Every row comes from one small tree of marks. The marks that hang from a mark follow it in brackets, in the order of their numbers. Every link used is in the known rows. Which tree was each row made from?
Known rows
Q866[Q751]: [-0.32  0.59 -0.88 -0.57  0.89  1.21  0.43  0.75 -2.18 -0.16  0.27  1.36
  1.64  1.31  0.10  1.85  1.08  0.81 -0.67  0.32  0.98  0.38]
Q874[Q866[Q751 Q786]]: [-2.38  1.48 -0.05  0.20 -1.88  1.89  0.31 -0.09 -1.58 -0.98  2.45  1.61
  2.38  2.58 -1.55  4.02  0.34  2.18 -0.05  1.50  2.67  1.24]
Q587[Q751 Q754]: [-0.72  0.80 -1.45  2.68  3.09 -1.74  2.74 -1.10 -3.01  1.15  1.20 -2.05
  3.11 -0.41 -0.66 -0.52  1.12 -0.12  0.11 -0.82  1.97 -1.42]
Q779[Q196[Q786] Q866[Q251]]: [-0.20  3.04  3.02  5.39 -3.98  3.50  0.05 -3.82 -0.74  1.54  2.42 -1.53
  2.02  2.63  0.76  2.86  1.42  0.02 -2.60  3.57  1.89  2.09]
Q218[Q531[Q866[Q751]]]: [-1.35 -1.68  1.35 -1.63 -3.83  1.31  0.34  2.56 -1.57  2.60  0.74  1.85
  0.14  2.57 -1.11  3.43  0.93  1.58 -0.63 -0.15  0.59 -0.17]
Q874[Q866[Q786]]: [-2.09  0.86  0.95  0.92 -3.04  0.69 -0.03 -0.72  0.44 -0.86  2.27  0.25
  0.86  1.25 -1.61  2.00 -0.69  1.41  0.67  1.22  1.72  0.85]
Q196[Q779[Q866[Q251 Q531]]]: [ 0.63  2.62  5.28  3.51 -2.99 -0.05  1.11 -7.89 -1.02 -2.39  3.09 -1.39
  1.34  2.78 -0.36  6.76  3.81  1.64 -4.66 -0.87  1.42  1.30]
Q874[Q866[Q251 Q531 Q751]]: [-2.04  3.16  1.70  1.70  0.51  1.44  1.05 -5.31 -1.33 -1.83  1.85 -0.99
  2.26  4.23 -1.34  8.31  2.51  1.65 -4.24  0.87  2.44  0.34]
Q531[Q866[Q751 Q786]]: [-1.60 -1.49  1.39  0.35 -3.42  0.93 -1.05  2.42 -3.79  0.70  2.00  2.95
  1.27  2.95 -1.87  3.18  2.13  2.93  0.33 -0.09  2.49  0.70]
Q196[Q779[Q866] Q786]: [-0.15  2.37  3.89  0.71 -5.72  2.50  2.83 -4.64 -1.48 -0.55  2.64  0.02
  0.29  1.61  0.85  0.79  2.21  2.50 -2.06  1.97  1.65  3.52]
Q587[Q751]: [ 0.85  0.79 -0.72  0.71  0.88 -0.91  1.69 -0.16 -1.20  1.31  0.29 -1.39
  1.82  0.43 -0.64 -1.51  0.91 -0.17 -0.79 -0.17  0.41  0.73]
Q196[Q779[Q866]]: [ 1.18  1.51  2.93  0.26 -3.12  1.29  1.60 -3.26 -0.16 -0.90  2.70 -0.10
  0.21  1.43  0.41  2.23  1.73  0.22 -1.93  0.22  0.93  2.22]
Q779[Q866]: [ 1.25  0.94  1.23  1.11 -1.81  1.92  0.36 -1.34  1.05  0.86  1.22  0.06
 -0.88  0.14  0.46  1.54  1.13 -1.08 -0.67  0.51  0.85  0.96]
Q315[Q866[Q251 Q531 Q751 Q786]]: [-0.85  1.74  3.75  6.56 -0.11  0.44 -1.09 -4.94 -3.17  0.53  2.14  0.48
  3.49  2.54  0.10  6.94  2.20  3.98 -2.66 -0.77  3.90  1.07]
Q315[Q866[Q251]]: [ 0.15  1.41  3.31  3.29  2.71  1.75 -0.06 -3.24  0.93  1.57  0.61 -2.25
  0.10  0.84  0.50  2.59  0.16 -0.09 -2.52  1.13  2.38  0.94]
Q866[Q251 Q786]: [-1.95  0.18  2.32  3.55 -0.55 -0.59 -1.64 -1.24 -1.40 -1.45  1.24 -0.14
  2.21  0.71 -2.06  2.17  0.74  1.68 -0.16  0.09  1.90 -0.33]
Q196[Q786]: [-1.11  0.88  0.98  0.33 -2.61  1.23  1.19 -1.47 -1.31  0.48 -0.06  0.13
 -0.03  0.05  0.46 -1.68  0.55  2.21 -0.13  1.67  0.68  1.31]
Q531[Q866[Q251 Q751 Q786]]: [-2.56 -0.80  3.11  1.76 -1.57  1.36 -1.47  0.44 -4.02 -0.15  2.15  1.50
  2.18  3.93 -2.90  5.03  2.96  2.83 -1.41  0.51  3.26  0.53]
Q587[Q751 Q874]: [ 0.13 -0.19 -0.20 -0.06  0.27 -1.41  2.85  0.15 -0.42  1.65  2.45 -1.17
  1.53  0.67 -2.78 -0.89  1.51 -0.49 -2.24  1.71  1.11  1.86]
Q874[Q866]: [-0.91  1.42  0.37 -1.13 -0.69  1.51  1.31 -1.26  1.72 -0.44  1.26 -0.97
 -0.49  1.40 -0.71  2.08 -0.56 -0.49 -0.76  1.73  0.80  0.73]
Q251[Q866[Q531 Q751 Q786]]: [-0.87 -0.05 -0.61  1.45 -2.20 -1.47  0.45 -1.78 -1.98 -1.23  1.04  2.51
  1.39  3.27 -1.19  3.57  2.76  5.09  0.29 -0.51  2.02 -0.22]
Q218[Q531[Q866]]: [-0.87 -2.35  2.23 -1.18 -4.78  0.11 -0.06  1.99  0.40  2.68  0.50  0.54
 -1.55  1.36 -1.04  1.36 -0.22  0.82  0.01 -0.39 -0.38 -0.63]
Q251[Q866]: [ 0.25 -0.36 -1.00 -1.85  0.82 -0.05  1.49 -0.26  2.10  0.00 -0.61  0.00
 -1.86  1.52 -0.66 -0.84  0.46  1.01  0.63  1.51  0.51 -0.23]
Q251[Q866[Q531 Q786]]: [-0.43 -0.51  0.32  1.97 -2.95 -2.64  0.05 -2.30  0.12 -1.12  0.72  1.32
 -0.17  1.81 -1.30  1.54  1.57  4.34  1.08 -0.67  1.16 -0.52]
Q196[Q779[Q866[Q751]] Q786]: [-0.51  2.98  2.99  0.02 -4.95  3.78  3.14 -4.14 -3.53 -0.52  2.91  1.29
  1.84  2.92  1.13  2.76  3.24  3.34 -2.73  2.31  2.68  3.90]
Q315[Q866[Q786]]: [ 0.02  0.18  2.28  3.86 -1.14  0.52 -1.03 -0.97 -0.02  1.98  1.42  0.45
  0.65 -0.17  0.49  0.68 -0.87  1.90  0.68  0.08  2.38  1.43]

Write each row's tree
[-3.77  1.15 -1.01 -0.69  1.71  1.53  3.69 -1.34 -1.20 -0.37  4.73 -0.03
  2.16  2.11 -2.53  5.19  1.46  0.03 -1.72  3.06  3.95  0.43] -> Q587[Q754 Q874[Q866[Q751]]]
[-0.79  2.65  4.99  5.10 -4.31  0.38  0.33 -6.68 -4.29 -2.94  4.37  1.10
  4.38  4.03 -1.27  8.64  4.67  4.29 -3.67 -1.07  3.45  1.71] -> Q196[Q779[Q866[Q251 Q531 Q751 Q786]]]
[-0.34  1.68  2.60  1.69 -4.42  1.56  0.82 -2.10 -3.38 -1.60  3.83  2.49
  3.08  2.58 -0.50  4.24  2.60  2.94 -1.01  0.07  2.84  2.71] -> Q196[Q779[Q866[Q751 Q786]]]
[-3.03  2.45  2.40  3.53 -1.76  0.59 -0.17 -4.57 -2.53 -2.45  2.90  0.18
  3.42  3.93 -2.29  8.27  2.39  3.55 -2.62  0.33  3.29  0.32] -> Q874[Q866[Q251 Q531 Q751 Q786]]
[ 2.28  1.70  1.16  5.43 -4.67  0.17 -0.83 -3.57  0.01  1.36  2.43 -0.03
  1.48  2.06  1.60  4.43  1.17 -0.70 -1.95 -0.54  0.06  0.78] -> Q779[Q196 Q866[Q531]]
[-1.62  0.49  3.03  5.38 -1.89 -2.11 -1.75 -4.00 -2.18 -2.01  1.46 -0.12
  2.43  1.23 -1.70  4.20  2.05  3.25 -1.10 -1.61  1.53 -0.81] -> Q866[Q251 Q531 Q786]
[ 1.01  2.41  2.72  1.60 -3.74  0.88  1.89 -5.40 -2.94 -1.53  3.17  1.32
  2.21  3.25  0.91  6.54  3.92  2.42 -3.62 -1.24  1.69  2.14] -> Q196[Q779[Q866[Q531 Q751]]]
[-1.10  3.94  5.35  3.59 -4.52  2.35  2.63 -8.54 -4.47 -2.01  3.37 -0.04
  2.96  4.21  0.39  6.86  5.38  4.72 -5.27  1.14  3.31  2.91] -> Q196[Q779[Q866[Q251 Q531 Q751]] Q786]
[-1.05  0.34  0.40  3.36 -2.91 -1.30 -0.91 -1.48 -4.17 -1.18  1.57  2.69
  3.19  1.71 -0.51  4.22  2.23  4.08 -0.22 -1.94  1.75  0.07] -> Q866[Q531 Q751 Q786]
[-3.25  2.09  1.00  2.23  3.40 -0.27  4.73 -3.97 -0.57  0.21  4.80 -4.15
  3.16  2.13 -4.51  4.02  2.15 -0.99 -3.70  3.26  4.27  0.31] -> Q587[Q751 Q754 Q874[Q866[Q251]]]
[-0.37  3.77  2.86  6.77 -4.63  3.04  0.23 -6.05 -3.47  0.81  2.72 -0.07
  3.91  4.31  1.22  7.00  3.60  2.34 -4.32  2.18  2.52  2.14] -> Q779[Q196[Q786] Q866[Q251 Q531 Q751]]
[ 0.11  0.94  3.53  2.23 -5.25  0.41  0.32 -2.59 -1.40 -1.40  3.64  1.16
  1.49  1.31 -0.56  2.42  1.52  2.18 -0.44 -0.19  1.87  2.32] -> Q196[Q779[Q866[Q786]]]
[ 0.08  2.66  4.65  2.75 -7.26  0.91  2.66 -7.47 -2.19 -1.06  2.93  0.05
  0.71  2.05  1.29  2.94  3.44  3.96 -3.06  0.20  1.29  3.03] -> Q196[Q779[Q866[Q531]] Q786]
[-3.11 -1.60  3.58  1.78 -4.34  0.75 -1.31  1.31 -2.95  1.10  2.03  1.66
  2.28  3.36 -3.16  5.41  1.61  3.43 -0.75  0.03  2.45 -0.53] -> Q218[Q531[Q866[Q251 Q751 Q786]]]
[-4.71  0.70 -0.39  1.47 -0.49  0.69  2.36 -0.71 -2.42 -0.95  5.72  1.28
  3.59  2.01 -3.54  5.32  1.32  1.82 -0.29  2.67  4.91  0.50] -> Q587[Q754 Q874[Q866[Q751 Q786]]]
[ 0.62  2.20  1.51  3.87 -5.77  3.07  0.31 -2.07 -0.46  2.39  2.25  0.00
  1.11  1.63  1.79  0.56  0.42  0.17 -0.95  3.07  1.01  2.59] -> Q779[Q196[Q786] Q866]
[ 0.03  1.63  2.82  6.95 -3.77  1.33 -2.36 -1.98 -0.61  0.54  3.39 -0.32
  3.24  2.34 -0.88  4.46  0.69 -0.27 -1.01  1.24  2.10  0.87] -> Q779[Q196 Q866[Q251 Q786]]
[-1.26 -0.34 -1.24 -0.54 -0.83  0.32  0.55  0.93 -1.13 -0.68  0.80  2.59
  1.08  2.68 -1.58  1.22  1.48  3.70  1.42  1.35  2.39  0.24] -> Q251[Q866[Q751 Q786]]
[-1.67  2.42  2.71  2.21 -0.51  0.29  0.80 -5.81  0.80 -1.79  1.64 -2.36
  0.66  2.81 -1.35  6.28  1.55  0.93 -3.53  0.47  1.37 -0.05] -> Q874[Q866[Q251 Q531]]
[-1.54  0.97  1.35  2.91 -4.14 -2.38  2.87 -3.36 -0.65  0.10  5.05 -0.84
  2.72  2.36 -3.94  3.37  2.01  2.40 -2.65  1.02  2.51  2.18] -> Q587[Q751 Q874[Q866[Q531 Q786]]]
[-0.39  2.04  5.78  5.67 -5.13 -0.90  0.00 -7.32 -2.16 -2.97  4.09 -0.19
  2.71  2.66 -1.28  6.66  3.65  3.61 -3.03 -1.35  2.47  1.33] -> Q196[Q779[Q866[Q251 Q531 Q786]]]
[-0.35  2.17  1.76  6.22 -2.76  2.55 -2.08 -1.32 -2.69  0.40  3.73  1.03
  4.82  3.65 -0.71  6.50  1.78  0.44 -1.85  1.68  3.15  1.28] -> Q779[Q196 Q866[Q251 Q751 Q786]]
[ 0.11  3.31  3.79  7.43 -5.58  1.78  0.00 -6.73 -1.61  0.85  2.64 -1.47
  2.34  3.08  1.08  4.99  2.62  1.48 -3.72  1.83  1.64  1.64] -> Q779[Q196[Q786] Q866[Q251 Q531]]
[-3.97  1.64  2.23  3.24  1.05 -1.01  2.76 -6.65 -0.04 -1.82  4.77 -2.70
  1.68  2.11 -3.42  7.59  2.62  0.59 -3.65  1.73  3.61 -0.78] -> Q587[Q754 Q874[Q866[Q251 Q531]]]
[ 0.69  2.16  1.93 -0.30 -2.26  2.60  2.00 -2.63 -2.23 -1.03  2.84  1.27
  1.86  2.74  0.47  4.41  2.76  1.15 -2.55  0.46  1.96  2.61] -> Q196[Q779[Q866[Q751]]]
[ 0.10  0.61 -1.31 -0.59  0.16 -0.49  1.81 -2.27 -0.84 -0.60 -0.10  1.29
  0.06  3.34 -0.15  3.44  2.83  3.26 -1.14  0.01  1.20 -0.31] -> Q251[Q866[Q531 Q751]]
[ 1.21  1.11  1.72  7.41 -6.95 -0.66 -2.25 -2.91 -1.26  0.78  3.60  1.11
  2.77  1.91  0.62  4.61  0.99  1.27 -0.30 -1.07  0.85  0.95] -> Q779[Q196 Q866[Q531 Q786]]
[-0.67  1.35  0.60  0.78 -1.79 -1.49  3.99 -3.76  0.56  0.60  4.00 -2.07
  1.38  2.41 -2.99  3.22  2.01  0.56 -4.10  1.67  1.67  2.17] -> Q587[Q751 Q874[Q866[Q531]]]
[-0.78  0.95  4.05  5.24  0.54  0.78 -1.48 -2.90 -0.22  0.95  1.71 -0.93
  1.44  0.70 -0.54  2.65 -0.03  1.79 -1.17  0.64  3.26  1.07] -> Q315[Q866[Q251 Q786]]
[-1.51 -0.29  2.56 -0.37  0.66  2.31 -0.22 -0.17 -2.86  0.50  1.04  0.18
  0.72  3.99 -1.74  5.15  3.06  0.98 -2.79  1.04  2.33  0.23] -> Q531[Q866[Q251 Q751]]
